Each row comes from the steps of one walk. Every step used is in the known rows, and no mark comes twice. Write the walk behind each row, first mark first.
Known rows
zozet lamig rizivos lotu sukupo rerel: [  0  -1   7 -20  -1   9  -8   1 -14  21 -13  -3  14   1   9   0  14   4
  13  11  28 -14 -21  -3]
zozet lamig sukupo rerel rizivos lotu minup: [  2  -9  -1  -3  -7  18  -8   4  -8  -2   2   3  -7  -2  -1   0  29  15
  27  -2  11  -7 -16  -3]
zozet lamig sukupo rerel rizivos: [-10 -11 -17  10  20   7 -18  14 -23   8  24   5  28  21   7   1   8  30
  26  -6 -16 -23  -3  -1]
zozet rerel: [ 15  -9   6  39  20  -2 -25   0   6   4  30  -8  15  23  -7  10 -33   0
 -17  -5 -77   2  13 -19]
rerel sukupo lamig rizivos lotu tege: [ -9  25  -4 -24  -5 -20  12   6  -3  -1 -16  -7   5 -16  -3  -2   1   4
  -1   7  18 -10 -16   4]
sukupo lamig rizivos lotu: [ -6  27  -9 -26 -10   7  21  -6  -2  24 -11   1  -7 -17   2   7  15  -5
  18   3   5  23 -42   4]
zozet lotu: [  9  15  24  -5 -10 -17 -13   6  13 -10  -9  -7  -2  -9 -16   2 -13 -22
 -19   8 -41  43  14  -3]
rizivos lotu zozet lamig: [  8  -1  16  -8  -4   3   8  -2 -18 -19  -3  20 -17   0 -24   1 -37 -40
  -8   0  35  25  -7  -9]
lamig sukupo rerel rizivos lotu minup: [  7  -6   6   9 -20   7   1  -8  22  -7 -13  -9 -37 -21   8  -4  39  20
  10  -6  19  -7   5   1]
lotu rizivos lamig sukupo rerel: [ -9  -6   1   8   8  17  13   9 -18  14  18  -5  13   2   7  -6  23   2
   1   1  -1 -23 -21  -8]
rizivos lotu: [ 18  31  17   7 -17  -6  15 -11  13   2  -4  -4 -27 -16 -12 -12 -22 -27
 -18  -1 -15  39  -7  -4]
rerel sukupo: [  4  10   7  19  -6 -21  -8   1  15 -19   2   0   1  -5  -7 -13 -28   3
 -11 -10 -40  -4  20   8]
rizivos lamig: [ -2  21  -7   8   4  10  22   6 -17  21  37   6  13  14 -19 -15 -32 -19
  -9   2 -54  18 -36  -6]
lotu zozet rerel: [ 11 -37  13  33  20  -4 -21   0  -1 -26  17   9  -2  22 -16  20 -47 -15
 -22  -5 -18  -9  28 -20]
lotu sukupo rerel: [  1  -8  24  24   3 -14  -6  22  12  -4  21 -10  12  10  -1  -3 -37  12
 -39   5 -11 -45   1 -13]
tege lotu zozet lamig sukupo: [ -4 -10  18  -7   3 -12  -2  24   0 -55  -6  11 -10  18 -21  12  -3  -5
  17   5  26  23  23   3]
lotu zozet rerel rizivos lamig sukupo: [ -9 -44 -16   8  18  11 -10  -6 -14 -13   1  15   9  20   2   3   0   5
   5  -8  20 -16  30  -4]
rizivos lotu sukupo: [ 10  16  34   1 -27 -14  14   2  24 -10 -21  -5 -18 -18 -10 -20 -26 -23
 -37   7  17  10  -1  -3]
sukupo lamig rizivos: [-15  10 -17  -7   1   6  12   3  -6  22  11   3  14  -3   0  15   1   1
  22   2 -33   4 -42   4]
rizivos lamig sukupo rerel: [ -8  12  -3   9  16   8  14  22 -20  14  34  -3  13  23  -6 -18  -3  25
  -2   0 -18 -14 -20 -19]
lamig rizivos lotu: [ 11  18   3  -5 -23   4  10 -31  16  18 -35  -9 -29 -27   6  -3  22 -22
  16   6  -3  40  -9   9]

Write each row's walk
[  3   6   4  -7 -29  -6   9 -18  25   2 -32   0 -15 -30  12 -17   2 -19
 -17   0  29   6  12  22]  rerel rizivos lotu sukupo
[-15  11 -16 -14  -3  -9   1   3   2   0  -9   4  16 -10   6   2   8  21
  20  -6 -13 -14  -9  14]  rerel sukupo lamig rizivos
[  3   7  -4   5  -3  -1   0  -7  11   4 -13  -9 -20 -10  19 -11  31  28
   5  -9  26  -6  20   2]  lamig sukupo rerel rizivos lotu
[ -7   0   8 -35  -3  -4  -8  15  -2  11 -10  -6  22  -2  10  -8  15   8
 -26  12  27 -16  14   3]  zozet lotu sukupo rerel rizivos lamig
[ -8 -34  -4   1   5   9  -8  -7 -23 -11  -5  20   6   8 -14  20 -18 -28
  26   5   6   2 -11   3]  lotu zozet lamig rizivos
[  5   1 -19  22  12   2  -9  -9   2  21  28  -5   2   3  16   7  -5  15
  -4 -10 -29 -20   5   5]  sukupo rerel rizivos
[ -3  23  24 -19 -18 -10  24  19  10  -4  -6   3  -3 -12 -11 -11 -27 -11
 -31   5  29  -1 -25  -6]  rizivos lotu sukupo lamig
[ -5 -17  -4 -14  15  -4 -11  15  -6 -38  -3   9  -6  17   4  19  23  20
  25  -1  53  -4  34  10]  tege lotu zozet lamig sukupo rerel rizivos
[ 12 -21   6 -11  -7  -2 -15 -31  11 -16 -52   0 -25 -15  12   5  24  -2
   9  -3  50   4  41   5]  lamig rizivos lotu zozet rerel sukupo
[ -1 -38 -20   9  21  15  -9 -12 -17   0  16  17  10  21  -1  11 -18 -12
  -5  -9   3 -12  18  -3]  lotu zozet rerel rizivos lamig
[  3  -3  14  -6   7  -9  -2  16  -4 -42  10  13  -8  17 -23  20 -22 -22
   7   5  10  27  13   4]  tege lotu zozet lamig
[  0  -5  -7 -12   5   2 -11  -1   8  12  -4  -1  18   1  16   4   2  12
 -17  -6  15 -17   9  -1]  zozet rerel rizivos lotu sukupo lamig
[ -4  -8 -15  -1  21  -3 -28   3   0   6   4  -3  32  13  12  12   8  37
  12  -9 -32 -26  13  -3]  zozet rerel sukupo lamig rizivos
[ -3 -20  -7 -13  14   1  -5   3   6 -31 -10   5  -7  20   4   9  31  14
  14  -1  37  13  46   7]  tege lotu zozet rerel rizivos lamig sukupo
[ -4   3  -3   7  -3  17  19  -6 -15  20  19   2  13  -8  -5  -3  -4 -39
  -5   3 -32   7 -35   2]  lotu rizivos lamig
[  1   7   1  12   4 -14   3   4   2   0   0 -19 -12  -4   7  -6  11  17
 -12   4  21 -17  12  -8]  lamig sukupo rerel rizivos lotu tege
[  1  12   0  -8   0   2   1  -4 -23  19  -1  -6  10   0 -14   5  -7 -32
  14  21 -15  22 -36  -5]  zozet lamig rizivos lotu tege
[ -8  27  -5 -18  -3  -5  24   5 -10  20   1  -8   1 -11 -10  10  -4 -17
   1  15   1  12 -47  -6]  sukupo lamig rizivos lotu tege
[ 17  12  26  14 -28  -7   7   7  43 -36   7 -11 -39 -12 -25  14   5 -20
   2   8 -50  42  -6   7]  tege lotu minup
[ 14  17 -12   3   0   4   0 -18   5  22   7  -7 -18 -10  19   0   9   8
  -8  -9  10  -1   6   4]  sukupo rerel rizivos lotu
[  6   4  17 -11 -18  -1   4 -13  18  16 -36 -15 -17 -20  18  -4  24   4
  -5  10  40 -11  -1   1]  lamig rizivos lotu sukupo rerel
[  4   7  -8 -18  10  -2 -19  -5   2   7 -15  -5  13   1  15   5  21  31
   8  -9   3  -9  13  -4]  zozet rerel sukupo lamig rizivos lotu
[ -5 -16  -8 -15 -11   6   3 -15  -9 -18 -30  20 -16 -13   2  -4  11 -16
  19  -6  61  14  17  13]  rerel rizivos lotu zozet lamig sukupo
[-15   3 -28  -1  -3  11  16  -7  -8  16   6   8  10  -1   7 -20  18   4
  19  -4 -17   9  -8  16]  rerel rizivos lamig sukupo
[-12  13  -1   7   1   6  21  15 -11   6  19   3  10  13 -16 -24  -9   2
   3   2 -33  12 -22  -7]  rizivos lamig sukupo
[-10  -6  -8  -1   5   5   6   9  -5  21  19  -1  24   8  14 -12  -9  16
 -22   2  11 -48  -8   3]  lotu sukupo rerel rizivos lamig
[ -4  -8 -11  22   7  -4  -9   1   7   2   7  -6  -1   3  17  -4  18  35
   8  -9  -9 -22  19   2]  lamig sukupo rerel rizivos
[ 10 -17 -18  29  17   4 -29 -17   9  15  17  -4  17  11  13  11  -6   5
  -2 -10 -61  -1  24   2]  zozet rerel rizivos
